Each row comes from the steps of one path. Every step used is in the known rows, and no mark comes twice. Write the path behind each row, first mark first.
Known rows
Y T H A: [-21  -2   3  11   6 -12  -4  13   0  10  12  24   0  24  21  -1   7  -1
  -3  12  -7  12 -18 -26   8   5 -16 -27   1   0   2   0   5   4   6 -12
  -3   0   8 -10   4  18  10   6   1   2]
S Z C X B: [  0   4   3   6  14 -11  -2   6 -11   6   7   8 -12 -10   1   2  -4  -7
  24  24   9   8   2 -27  11  -6   1  -9   3  -6   9   2 -11 -10   5   4
  -5 -10  12   2  -3  -2  16  11  -9  15]
Y Z: [-10  -1   1   5   3 -20  -7  10   3   9  16  19  -1   7   3   3  -5  -6
  11  16  -7  15  -2 -30  -7  -3 -11 -11  -1   2   7   3  -3   2  13  -5
  -3  -5  11  -1   2   6   8   5  -6  -5]
C X Y Z: [ -1   3  -5   5   6 -18  -6   7 -16  -4  19  23  -1   6  -1   1  -3 -13
   4  16   1  15  -3 -23 -12 -14  -9  -1   4  -2   3   5 -11   9  19   0
  -4   0  12 -10   6  -6   4   5  -2   3]
E J H T: [  6  -3   2  17   9  -2  -5  17   0   7   6  26 -10  24   0  10  -6   3
  14  15 -11   2 -11 -19   5  -6 -25 -14   0   3  16   8   9   3  13  10
   4 -12   4 -16  -6   5   7   7  14   4]
S T: [ -6  -2  -1  13   3   1  -9   8   9  14   5  14   2   9   7   4  -2  -3
   8  10  -4   5  -9 -30   4 -10  -6  -3   0  -2  10  -1   4   6   6  -2
 -15  -8   6  -2   1   7   2   2  -3   4]
Y Z S T: [-10  -4  -1  13  -2 -15 -10  17   6   5   9  16  -2   1   2   4  -5  -9
   4   6  -5   7  -8 -25  -6  -5   2 -11   0   4  -4  -2  10  -9  13  -7
  -6   1   6   8   9  15  15  11 -10  -1]
J H A: [-11  -9  17   9  15  -6  -6   4 -11  10  10  25  -4  22  11   4   4   1
  19  16  -3  14 -12 -38  -5  12 -21 -20   3  -9  14  10  -1   8  15  -2
  -1  -6  10 -12  -4   8   8  -2  19   4]
Z Y T H: [-25   9  -8  16   3 -16   6  16   1   9   4  14  -6  21  10   0   3  -5
  -7  14  -7   9 -13 -13  -5  -9 -26 -11  -3  -7   1   6  -1   6   7  -6
  -1   9  14 -11  12   3   7   1  -8 -14]
T H J: [-11   0   3   5  -1 -11   0  16   7  12   7  17 -13  24  10   2  -7  -2
  12  16 -17   3  -5 -18   4 -14 -19 -13  -9 -12   8   8   3   7  13   2
  -1  -5  -1 -10   6   6  12   3   4 -11]
Z S: [-12  -7  10   9   7 -10  -5  11   6   4  10  18 -11  13  13  -1  -5  -9
  14   2  -3   6  -6 -38 -14  -5 -10  -1  -1 -13   2   5   3  -4  21  -4
  -6   2  -2   1   2   7   6   6   4 -13]
B X Y Z S T H J: [-10   8 -20  15 -17 -11   2  18  -6 -10   6  24 -14  14  -5   9  -7 -17
  -8  10  -8   0 -18  -7  -4 -16  -5 -11   1   5  -9   7  -8  -2  18   2
  -8  11   7  -7  22   9  21  18  -7  -1]
C X Y T H: [ -6   5 -12   9   1 -14  -3  12 -14  -2  15  23  -3  18   8  -2   3  -9
  -9  13  -1  12 -12 -16  -2 -15 -18  -6   7  -3   3   3  -5  16  14  -3
  -2   6   6 -15  11  -1   2   6  -3   3]
X Y Z S T H J E: [-10  -3 -13  13  -7 -19  -1  16  -4  -1   0  19  -8  20  -4   8 -11 -12
   2   6   2   5 -10 -14  -1   3  -1 -13  -6 -10  -9   4  -3  -4  14  -3
  -5  15  13 -10  26  11  11   5  -3   4]
B X Y Z S T H: [-15   6 -21  16 -17 -14   4  12 -10 -10  10  22 -12  11  -8   6  -4 -16
 -11   9  -2   3 -20 -10  -7  -9  -5  -6   8   7  -7   9 -13  -4  18  -4
  -9  13  14  -9  20   8  17  15  -9   0]
C X: [  2  -2   7   2   7  -6  -7   6 -10   5  19  20  -4  11   6  -3   2  -7
  13  12  -4  10  -6 -30  -7 -19 -17   1   6  -5  11   8  -1   9  19   3
  -3 -11   0  -3  -5  -2   1   5   3  -3]
E J H T S Z: [ -3 -11   2  17  13  -4   0  14   2   9   4  18 -22  14   4  11  -2   1
  23  17  -6  -3 -10 -19   8  -3 -23 -18  -2   0  14   7   5  -5  16   4
   3 -10   7 -17  -1  11  17  13  12  14]
S Z C: [-15  -4  11  12  20 -17   4   5   1  13   6   8 -12  -8   3   4  -3  -3
  20  17   3   5  -1 -33   4   3  -5  -6  -4  -3  12   2 -10 -15   9   0
  -9  -7  19  -2   0  -1  12   5 -12   7]
Z Y T: [-16   9  -4  18  10 -11   0  13   6   8   5  16   0  16  13   3   3  -7
  -1  13  -4  12 -12 -25 -11 -10 -21  -6  -3  -7   3   2  -1   7   9  -4
  -6   5  12  -6   6   2   2   2  -5 -13]
S Z Y: [-21   1   7   9  13 -15   6  10   2  11   6   4 -10   1   9   3   0  -7
  19  21   5   6  -3 -27 -10 -10 -18  -5  -6  -8   7   5 -16  -1  10  -2
  -9  -6  23  -7   5  -4   9  -2  -5  -1]
S Z Y T H: [-28   5  -3  12   4 -20   9  17   2  11   5   6 -10   8  11   3   6  -5
   3  21   3   7 -11 -14  -2  -7 -24 -15  -4  -1   3  -1 -10   0   4  -8
  -3   0  22  -9  14   5  14   3 -14   3]
H T S: [ -4 -12   1  19  16   2  -7   6   9   8   8  18 -11  12  11   4  -3  -3
  11   8  -9   3  -4 -31   7  -2  -4  -8  -2  -6   8   6  -2  -1  12  -2
  -7   2   7 -16  -1  10   7   8   9  -4]
X Y Z: [-12   3  -8  10   6 -22  -4   8  -2   1  11  22  -2   8   3   5  -9 -11
   4  16   0  15   0 -29 -12  -2  -5  -4  -3  -5   2   3 -15   7  16  -5
  -8   6  18 -12  10  -3   2   1  -3  -3]
T Y: [-11   0   1   7  15  -9  -3   5  -1  13   5  18  -6  21  11  -3  -6  -8
  16  14  -4   7   1 -27 -12 -13 -25  -6  -1 -12   5  13  -8  -1  16   1
 -11   1  16 -15  -4  -5   0  -2  -3 -14]
Y Z C: [-12   2   2  15  14 -24  -2   8  -2   9   9  18  -4  -2  -5   5  -8  -4
   8  16  -9  12  -2 -27  -1   3  -3 -10  -4   2   6   5  -1 -15  12  -2
  -2   3  16   2   2   1  11   9 -14  -6]
Z S T H: [-17  -7   0  14  -6  -8  -1  17   6   8   3  13 -10  13   7  -1  -3  -4
   2   2  -5  -1 -13 -20   2  -7  -6  -8   0  -7  -2   3  10  -6  12  -7
  -6   4  -1   0  11  13  12   7  -4  -5]

Which path is each row?
[ 10   3  -4  21  18 -14  -1  17 -22   2   5  28 -11  15 -16   9  -7  -1
   8  20 -13   2  -6  -1   5 -12 -28 -22   3  10   6  14  10 -19  15  15
  11  -4  17 -16  -6  -5  15  16  -5   5] => E J H T Y Z C X
[  3   1  -6  17  10 -12  -4  20  -7   7   4  27 -10  24  -6  10  -8  -1
  12  21 -12   4  -6  -7   0  -9 -32 -23  -1   8   7  12   6  -6  14  10
   5  -6  17 -21  -4   2  11   8   2   2] => E J H T Y Z
[-15  -7   2  16  27 -14   6  -1 -10   2   6  11 -22  -6   5   1   0 -11
  18  14   4   0  -2 -30   0  -5  -4  -1  -1 -14   5   7 -15 -14  21  -5
  -8   8  15  -9   8  -4  15  13  -5   9] => T S Z C X Y
[-17   4 -17  23  11  -9   9   0  -6  -6   5  21 -18   2   5   7   3 -16
   0  11   2   3 -17 -26  -2  -1  -6  -2   6   1   2   5 -21  -9  21  -4
 -12  13  16 -11  15   5  14  21 -11   8] => B X Y T S Z C
[-17   0   3  14  22 -20   6  10 -20   0  10  17  -7   0   7   1   7  -6
   0  19   7   7 -12 -20  11   3  -6 -21   3   2   0  -2 -11 -13   5  -5
  -3   3  23 -11   8   2  17  10 -10  21] => S Z C X Y T H A
[-17   0 -14  19  13  -9  -4   5   7   2   6  22  -8  17  20   2  -1 -12
  -1   7  -1   9  -8 -34  -6  -2  -8  -4  -1 -14   1   1  -8  11  19 -11
 -10  16   7 -15  13   7   2   9   2  -3] => X Y T S
[  9   7  -3  -1   1   0 -13   6  -8   3  14  17  -4   9   7  -2  -5 -10
  20  20   2  12   0 -30   3 -16  -7  -4   7 -13   8   6  -5  14  10   3
  -3 -12  -4   0  -7   2   6   8   8   0] => C X B
[  3  13 -16  15   9  -8 -10   9 -14   7  -1  15   1   0  -8   3  -9 -10
   7  21   0   6   2  -9  11 -15   0 -17   5   1  -6   4   0 -14   1   3
  -8   1  19   0   0   0  17  12 -19   7] => S T Y Z C X B
[ -7   1 -11  11  -6 -18  -3  17 -18  -7  13  19  -5   7  -4   1  -3 -12
  -8   9   0   6 -10 -10  -4 -16  -6  -8   5   0  -8   4  -1   0  16  -4
  -2   9   9  -7  16   3  13  11  -8   5] => C X Y Z S T H
[ -4  -1   4  11   6  -8  -1  12  -1  10   6  24 -12  24   4   6  -6   1
  20  15 -11   3 -10 -24  -6  -7 -32  -9  -1  -6  16  12   9   3  21   5
   3 -12  -2  -9  -4   2   6   6  12  -1] => E J H
[-12  -4   5   8   2 -22  -6  15   3   3  14  19  -7   5   4   1  -6 -10
  11   8  -5  11  -5 -30 -14  -2  -6 -10  -1  -1  -2   3   3  -8  20  -6
   0   2   5   4   6  10  13  10  -6 -10] => Y Z S
[ -2  -4  -2  17  13 -13  -8  18  -1   3   7  22  -5  13   1   3 -10  -9
   3  12  -5   7   1 -18  -5  -7 -10 -19  -1   5  -7   6  -2 -13  10   3
  -3   5  23 -16   1   5  11   8  -7  -9] => H T Y Z S
[-30   1   7  11  14 -18   8  16  -3  10   6  11  -6   9  18   2  10  -4
   4  21   4   8 -14 -20   2   1 -20 -27  -4  -1   0  -1  -9  -5   1 -11
  -4  -1  25 -10   9  11  17   1  -6   8] => S Z Y T H A
[  0 -12   5  20  25  -3  -1   6  -7   5  10  12 -17  -6   1   5   2  -4
  13  13  -1   0  -4 -25  15  -5   0 -10   0   1   8   4  -5 -16  10   2
  -3  -2  16 -12   0   4  17  16  -3  12] => H T S Z C X
[ -2   7  -6  19  19 -14  -3   6 -15  -3   9  23  -2   4   1   2  -1 -10
  -6  11   0  12  -8 -25   0  -7  -5   1   4  -4   4   2  -4  -3  15   2
  -4   9  10  -7   5  -7   1  11  -9   2] => Z C X Y T
[-10   4 -10  20  15 -13  -4   9  -3  13  -3  15   0   3  -5   5  -7  -6
   3  15  -7   4  -2 -14   3  -8  -6 -14  -3   4  -3   4   1 -19   5   0
 -11   6  25  -4   4  -1  12   7 -22   0] => S T Y Z C
[-11   0 -10  16   2 -18  -7  14   1  -3   6  18  -2   4   2   6  -9 -14
  -3   7   3   8  -6 -26 -10  -4   5  -4  -2  -2  -8  -2  -5  -2  15  -6
 -11  11  14  -4  16   6   9   7  -5   1] => X Y Z S T
[-11   5 -13  15   8 -12  -7   9   5   2   8  23   1  17  15   3  -2 -10
  -5  11   2  15  -7 -32  -8  -4 -10  -2   0  -6   3  -3  -9  16  13  -6
 -11   7  11 -14  10   3  -4   3  -1  -1] => X Y T
[ -7 -15   4  16  12  -3  -3   8  -2  10   5  13 -18  10   4   9   2   1
  18  19  -1   6  -5 -26   6   6 -16 -16   2  -2  16   6  -5   5  13   1
   1  -3  16 -21   4  10  15   8  10  12] => J H T S Z
[-11  -4  -2  16   8  -3  -6  14   3   9  -1  15  -6  14  10   0  -6 -11
   8   3  -2  -1  -6 -25  -9 -14 -10  -7   0 -10  -6   5   5 -12  15  -2
 -13   5   8  -3   4   6   8   6  -6  -8] => Z S T Y
[-20   5   1  13  11 -15   4  14   6  10   6   7  -5   3  14   5   6  -8
   8  18   6  10  -9 -25  -7  -8 -18 -11  -4  -1   4  -4 -10   2   6  -5
  -7  -5  21  -5   9   4   9   3 -11   4] => S Z Y T
[ -9  -8  -3  10 -11 -16  -4  18   1   6   3  16  -8  17  -3   7  -7  -8
   7   5  -4   5 -13 -15   4   0  -6 -20  -4  -3  -6   4  12 -10  11  -3
  -1   5   6   2  19  20  17  10  -7   3] => Y Z S T H J E
[-12   3  -3   7  10 -19  -4   9  -3  11   8  20  -3  14   3   0  -7  -9
  13  18  -6  11   4 -20 -13 -11 -22 -14  -2  -3   0  10  -8  -5  16  -2
  -6   2  21 -12   0  -1   7   2 -12 -11] => T Y Z
[-12   4  -6  10  -4 -12  -5  20  12  10   7  20  -7  26  16   3  -1  -3
  -1  15 -15   8 -12 -16   8 -12 -19 -21  -5  -3   5  -2  10  11   9  -2
   0  -2  -2  -8  10  15  11   9  -5  -6] => Y T H J
[ -8  -6   3  15   2  -2  -8  14   9   7   4  14  -5   8  10   2  -4  -8
   8   0  -2   1 -11 -32  -4  -7  -1  -3   0  -6   0  -1   9  -5  14  -5
 -11   0  -1   5   6  12   9   8   0  -3] => Z S T
[  2  10  -5   9   8 -18  -8   8 -12   2  11  18  -4  -6  -7   3  -9  -8
  12  22  -2  15   2 -21   7  -4   3 -12   4  -2   2   6  -1 -11   8   2
   2  -2   9   5  -2   0  17  16 -11   2] => Y Z C X B
[-18  -3  -4  12  -9 -20  -4  20   3   7   8  14  -7   6   0   3  -4  -6
  -2   8  -8   5 -11 -15   0  -4  -4 -16  -1   4  -6   1  10 -10  11  -9
  -2   5   7   2  14  15  18  12 -13  -2] => Y Z S T H
[-15  -5  -5  16  10  -6  -6   7  14  11   9  20  -9  15  22   0   5  -7
   6   6  -9   9 -12 -35  -2  -3 -14 -11   0  -7   6   0   7   6  18 -12
  -5   5  -1  -5   6  17   7  14  -1  -5] => Y T S
[ -3   9  -8  18  13 -16   1  15 -14  -2   5  23  -9  13   0   3  -4  -8
  -6  15  -9   6  -8 -11   8 -14  -8 -10  -2  -6   1   3   1  -4  13   6
   0  10   6 -10  11  -5  11  13  -9  -1] => Z C X Y T H J
[ -1   4   0  16  22 -13   1   2 -19  -2   9  21  -7   3  -3   1  -5  -9
   5  12  -1   8  -2 -28  -3  -8  -5   6   1 -11   7  10 -10  -6  17   5
  -6   7  11  -8   1 -14   2   6  -4  -1] => Z C X Y
